Each row comes from the steps of one path. Every step used is in the known rows, and no mark comes twice. Write the path behind each row, first mark first.
Known rows
ninaz -> silip: [ 23   8 -15   7  -4  -2   4   3  -4   2   2   6  14   7   0  -5  -2  -7
   4   1  11  -5  11   6   1  -9   2  -2]
talolun -> ninaz: [ 39  -7 -19   5  -9   2   9   0  -3  -7  13   3  -3  20  -5   4  -3   0
  -2   6  12  -9   8  -8   8 -19   7   3]
silip -> fumep -> peki -> talolun -> ninaz -> murum: [ 23 -12 -11  -2 -24  10  21  -4 -10 -11  16  -2 -10  10   5 -19  -1  -2
 -27   6  18  -9   7  -8  16 -17   6  -5]
talolun -> ninaz -> murum: [ 52  -7 -17   2  -8   3   7   2  -7  -9  23  -6  -4  10  -4 -16   0  -2
  -6  11  14  -9   3  -9   9 -24  11  -7]
peki -> silip -> sela -> fumep: [-23  -3   7   6 -24  -1  32  -9  -5   5 -10  -3  10 -28   0  -5  -4   2
   8  13  13   4  15   5  16 -10 -12   1]
vitatik -> fumep -> peki -> talolun: [-16 -14 -11   2 -22   3   3 -25  -3   5  -7   6  -4  27   3 -10  -6  -4
 -22   5  11  -5  12 -14   7  -1  -6  13]
fuzaf -> peki -> talolun -> ninaz -> silip: [ 89  17 -23  11  -8   7  -5   3 -12  -6  16  14   6   4   2 -12  -4   1
 -25   8  12 -19  14  10 -10 -23  16  -4]
fuzaf -> peki -> silip -> sela -> vitatik: [-23  15  11   8 -21   0  22 -13  -9   5  -9   9   4 -21   5   0  -3   7
   7  12  12   5  19   4   0  -8 -11  -2]
silip -> sela: [-29   3  -6   7 -18   0  12   1  -4  -5  -1   0   2  -3   1   5  -2  -1
   7  -2  14   3   8   3  12 -15 -11   1]
silip -> sela -> fumep: [-40  -5   1   7 -23  -1  20 -12  -1  -1  -7  -5   3 -10   0   7  -3  -1
   5   5  16   3   9  -6  15 -15 -16   5]
sela -> vitatik -> fumep: [-32 -19   4   2 -16  -4   8 -23   3   8 -12   2   4  17  -4   6  -2  -2
  10  10   9   1  12 -26  10  -3 -16  16]
sela -> fumep -> peki -> talolun: [-14 -19  -7   6 -22   3  10 -25  -4   6  -6   5  -9  25   3  -6  -7  -4
 -24   8  17  -6  12  -9   5  -5  -5  10]
fuzaf -> peki: [  3  15 -15   8  -9  -2  -1  -8  -7  -1   6  10  -3  11   3  -4  -4   0
 -13   4  12  -3   6   2  -6 -11   3  -2]
silip -> sela -> vitatik: [-46  -8   7   6 -21  -2  17 -10  -1   0  -8   2  -1   3   0  14  -1   1
  17   2  14   6  13 -10  11 -11 -20   6]
ninaz -> talolun: [ 10   0 -15  14 -12  -3   7   9  -3  -1   2   0   4  20  -6 -11  -4  -2
  -3  -4  13  -7  10   9   0  -7   3   2]
sela -> vitatik -> fumep -> peki -> silip: [-34 -18   7  -1 -21  -1  26 -34  -1  16 -19   7   2  17   3   0  -5  -1
   5  17  10   4  20 -24  10   9 -12  12]
fuzaf -> ninaz -> silip -> fumep -> peki -> talolun: [ -5   8 -14   8 -20   7  10   3 -10   1   1  13  -1  -6  14 -12   0  -4
 -19  -7  14 -11  12  20   1   0  -2  -7]
vitatik -> fumep -> peki: [-34 -11 -11  -1 -18  -1  10 -28   1   5  -8   3  -2  30   4   2  -5  -6
  -9   4  12   1   9 -22  10   1  -8  11]
peki -> silip -> fumep -> vitatik: [-25  -9  15   0 -22  -2  43  -7  -6   3 -13   4   6  -2   2  -9   0   4
  13   2  10   5  15  -8  17   1  -9  -1]
talolun -> ninaz -> silip -> sela: [ 39   9 -15   6 -15   5  16   7  -5 -10   8   1  12  -7   1   9   0  -1
   9   1  15  -6  13   2  10 -25   0  -5]
sela -> vitatik -> fumep -> peki -> talolun -> ninaz: [ 11 -30  -4   0 -24   6  11 -33  -1   4  -5   7 -10  37  -1   6  -4   1
 -14  13  14  -9  17 -33   9  -9  -7  19]
peki -> fumep: [  8  -3 -12   8  -2   0   7   2  -6   0  -2  -2   9   5  -2 -20  -8  -2
  10   5  12  -4   9   0   9  -4  -1  11]
talolun -> ninaz -> silip -> fumep: [ 35   4 -14   2 -13   4  24  10  -4  -9   9   2  15  -3   0   6  -1  -2
   2   0  13  -8  10   0  15 -18   4  -4]
peki -> silip -> sela: [-13   6   0   7 -18   1  23   3  -8   1  -4   2   9 -22   1  -8  -3   2
  11   6  11   3  14  12  13  -9  -6  -3]
vitatik -> fumep -> peki -> murum: [-36 -16 -15  -3 -20   3  18 -36  -3   3  -1   6  -6  11   7 -10  -2  -8
  -9   4  17   2   6 -17   5  -5 -10  10]
vitatik -> fumep: [-16  -8  -9   2 -13  -3   5 -13   1   3  -4   0   6  12  -3  -4  -3  -3
   0   6   8  -2   7 -15  11  -7  -6  10]

Write each row's path
[-76 -15   9  -2 -31   0  23 -36   3   5 -19   1  -3  17   6  19  -2  -1
   8   4  16   9  15 -30  15  -3 -26  14] => silip -> sela -> vitatik -> fumep -> peki
[-22 -23  10   4 -20  -5  23 -27   1   5 -12   0  -4  25  -1   2  -2   0
   7   6  15   1  10 -28   9  -5 -13   8] => sela -> fumep -> vitatik
[-58 -12  11   2 -26  -2  17 -22   2   3 -15  -2   6  -2  -1  13  -1   1
  17   6  12   6  13 -23  16  -9 -25  13] => silip -> sela -> vitatik -> fumep
[-32 -14  22   4 -29  -1  43 -23  -4   5 -19  -2   6 -13   2  -4  -1   5
  17  10  15   7  18 -14  15  -6 -18   2] => peki -> silip -> sela -> fumep -> vitatik
[ 66  -3 -23   6 -13   9   6  -6  -9  -3   9  11   1  28   4  -5  -5  -4
 -21   4  15 -15  16   0   0 -15  11   1] => fumep -> peki -> talolun -> ninaz -> silip
[ 15  -4 -21  -3 -20  10  38 -12  -8  -8  13   7   2  -3  10  -1   0  -7
  -8  -2  23  -4   9  -3   9 -17   0  -4] => talolun -> ninaz -> silip -> fumep -> peki -> murum
[ 18   2 -17  -2 -18   6  30  -4  -4  -7   5   4   6  16   7  11  -2  -4
  -7  -1  17  -5  12  -7  15 -11   3  -3] => talolun -> ninaz -> silip -> fumep -> peki
[-14  -3   7   1 -18  -2  31  -5  -3  -1 -10   4  12   9   5   0   2  -3
  13  -7  14   2  12 -11  11  -4 -10  -3] => ninaz -> silip -> fumep -> vitatik
[-50  -4  -7   0 -21   1  27 -11  -2  -2  -4   4  -5  19   7   7  -4  -4
  -8  -4  16   4   8  -8  16  -1  -8   3] => silip -> fumep -> peki
[ 10  -7   2   1 -22   4  21 -15   1  -2  -6   0  17  -6   0  17   1   1
  18   8  13  -3  18 -23  14 -19 -14   8] => talolun -> ninaz -> silip -> sela -> vitatik -> fumep
[-23 -11 -19   1 -15   4  17 -23  -7   1   6   9 -13  15   7  -9  -3  -8
 -10   0  20   1   5  -2  -1  -8  -4   3] => fumep -> peki -> murum
[-44  -1   0  -1 -28   3  30 -23  -5   5 -15   2   6  -7   7  -3  -4  -1
   2   8  12   7  17  -8  17  -1 -13   4] => vitatik -> fumep -> peki -> silip -> sela
[  9 -13 -13   1 -25   9  22  -7  -6  -8   7   5 -10  21   4   2  -4   1
 -23   1  16  -8  11  -6  15 -13   2   5] => silip -> fumep -> peki -> talolun -> ninaz
[ 19  18  -9   9  -9  -2  10  -3 -11   4   3  12   5  -8   3 -16  -5   2
  -9  13   9  -3  13  12  -4  -5   7  -5] => fuzaf -> peki -> silip
[ 40   3 -16   6 -22  11  15  -4  -9  -8   5   7   2   9   7   2  -3  -2
 -14   0  19 -10  17   3   6 -20   2  -1] => fumep -> peki -> talolun -> ninaz -> silip -> sela
[-19  -1   9   9 -23   0  24 -15  -3   2 -12   2   4 -15   9   1   4   0
  17  -2  17  -2  13  -4   3  -8 -19  -7] => fuzaf -> ninaz -> silip -> sela -> fumep -> vitatik
[ 29  -7   0  -1 -19   3  36  -3  -3  -8   0   3  10  13   2   6   2   1
  11  -4  15  -4  13 -18  14 -15  -3  -3] => talolun -> ninaz -> silip -> fumep -> vitatik
[-40  -9  16   2 -26  -1  28 -19  -3   8 -19   0  13 -20   0   1  -1   3
  21  14   8   7  19 -12  17  -4 -21  10] => peki -> silip -> sela -> vitatik -> fumep
[ 47 -10   1   2 -22   7  27  -1  -7  -8   1   6   8  11   1  -5   1   2
  -3  -3  15 -10  15 -10  11 -16   0   0] => peki -> talolun -> ninaz -> silip -> fumep -> vitatik
[-48 -18  16   4 -29  -2  32 -26   1   0 -16  -4  -1   7   2   8  -1   2
  14   1  18   7  12 -24  14 -11 -22   6] => silip -> sela -> fumep -> vitatik
[ -5  -3  -8   4 -13   1  21 -12  -7   8  -4   9  -1  15   5  -9  -6  -3
  -5   9  11   1  15   2   6   3   2   0] => fumep -> peki -> silip
[  1 -18  -6   4 -32   9  22 -22  -4  -6   0   0 -10  11   4   7  -5   2
 -20   8  21  -6  14 -13  14 -20  -7   8] => silip -> sela -> fumep -> peki -> talolun -> ninaz
[-22  -6  14   5 -25  -1  31 -20  -1   2 -17  -1  12  -2   5   6   1  -1
  17  -1  19   4  15 -17  10 -12 -19   0] => ninaz -> silip -> sela -> fumep -> vitatik
[-25   6 -10   0 -17   2  26  -6  -4   0  -5   5   9  11  10   4  -3  -8
  -5  -5  16   1  11   0  11  -1  -5  -3] => ninaz -> silip -> fumep -> peki
[-17 -12  -1   3 -19   0  30 -25  -4  12 -10   3   0   9   4  -6  -7  -3
  -7  16  15   1  16  -6   9   3  -3   4] => sela -> fumep -> peki -> silip
[ 46  -5  -6   9 -24   8  16  -3  -6  -6   3  -1  12 -16   0  -1  -2   0
  -7   8  17 -12  16   2  11 -27  -3   3] => peki -> talolun -> ninaz -> silip -> sela -> fumep
[ 53 -13 -18   3 -16   9   5  -9 -10  -8  19   0 -14  25   2 -23  -2  -3
 -28  11  17 -13   8  -8   4 -19  12  -4] => fumep -> peki -> talolun -> ninaz -> murum
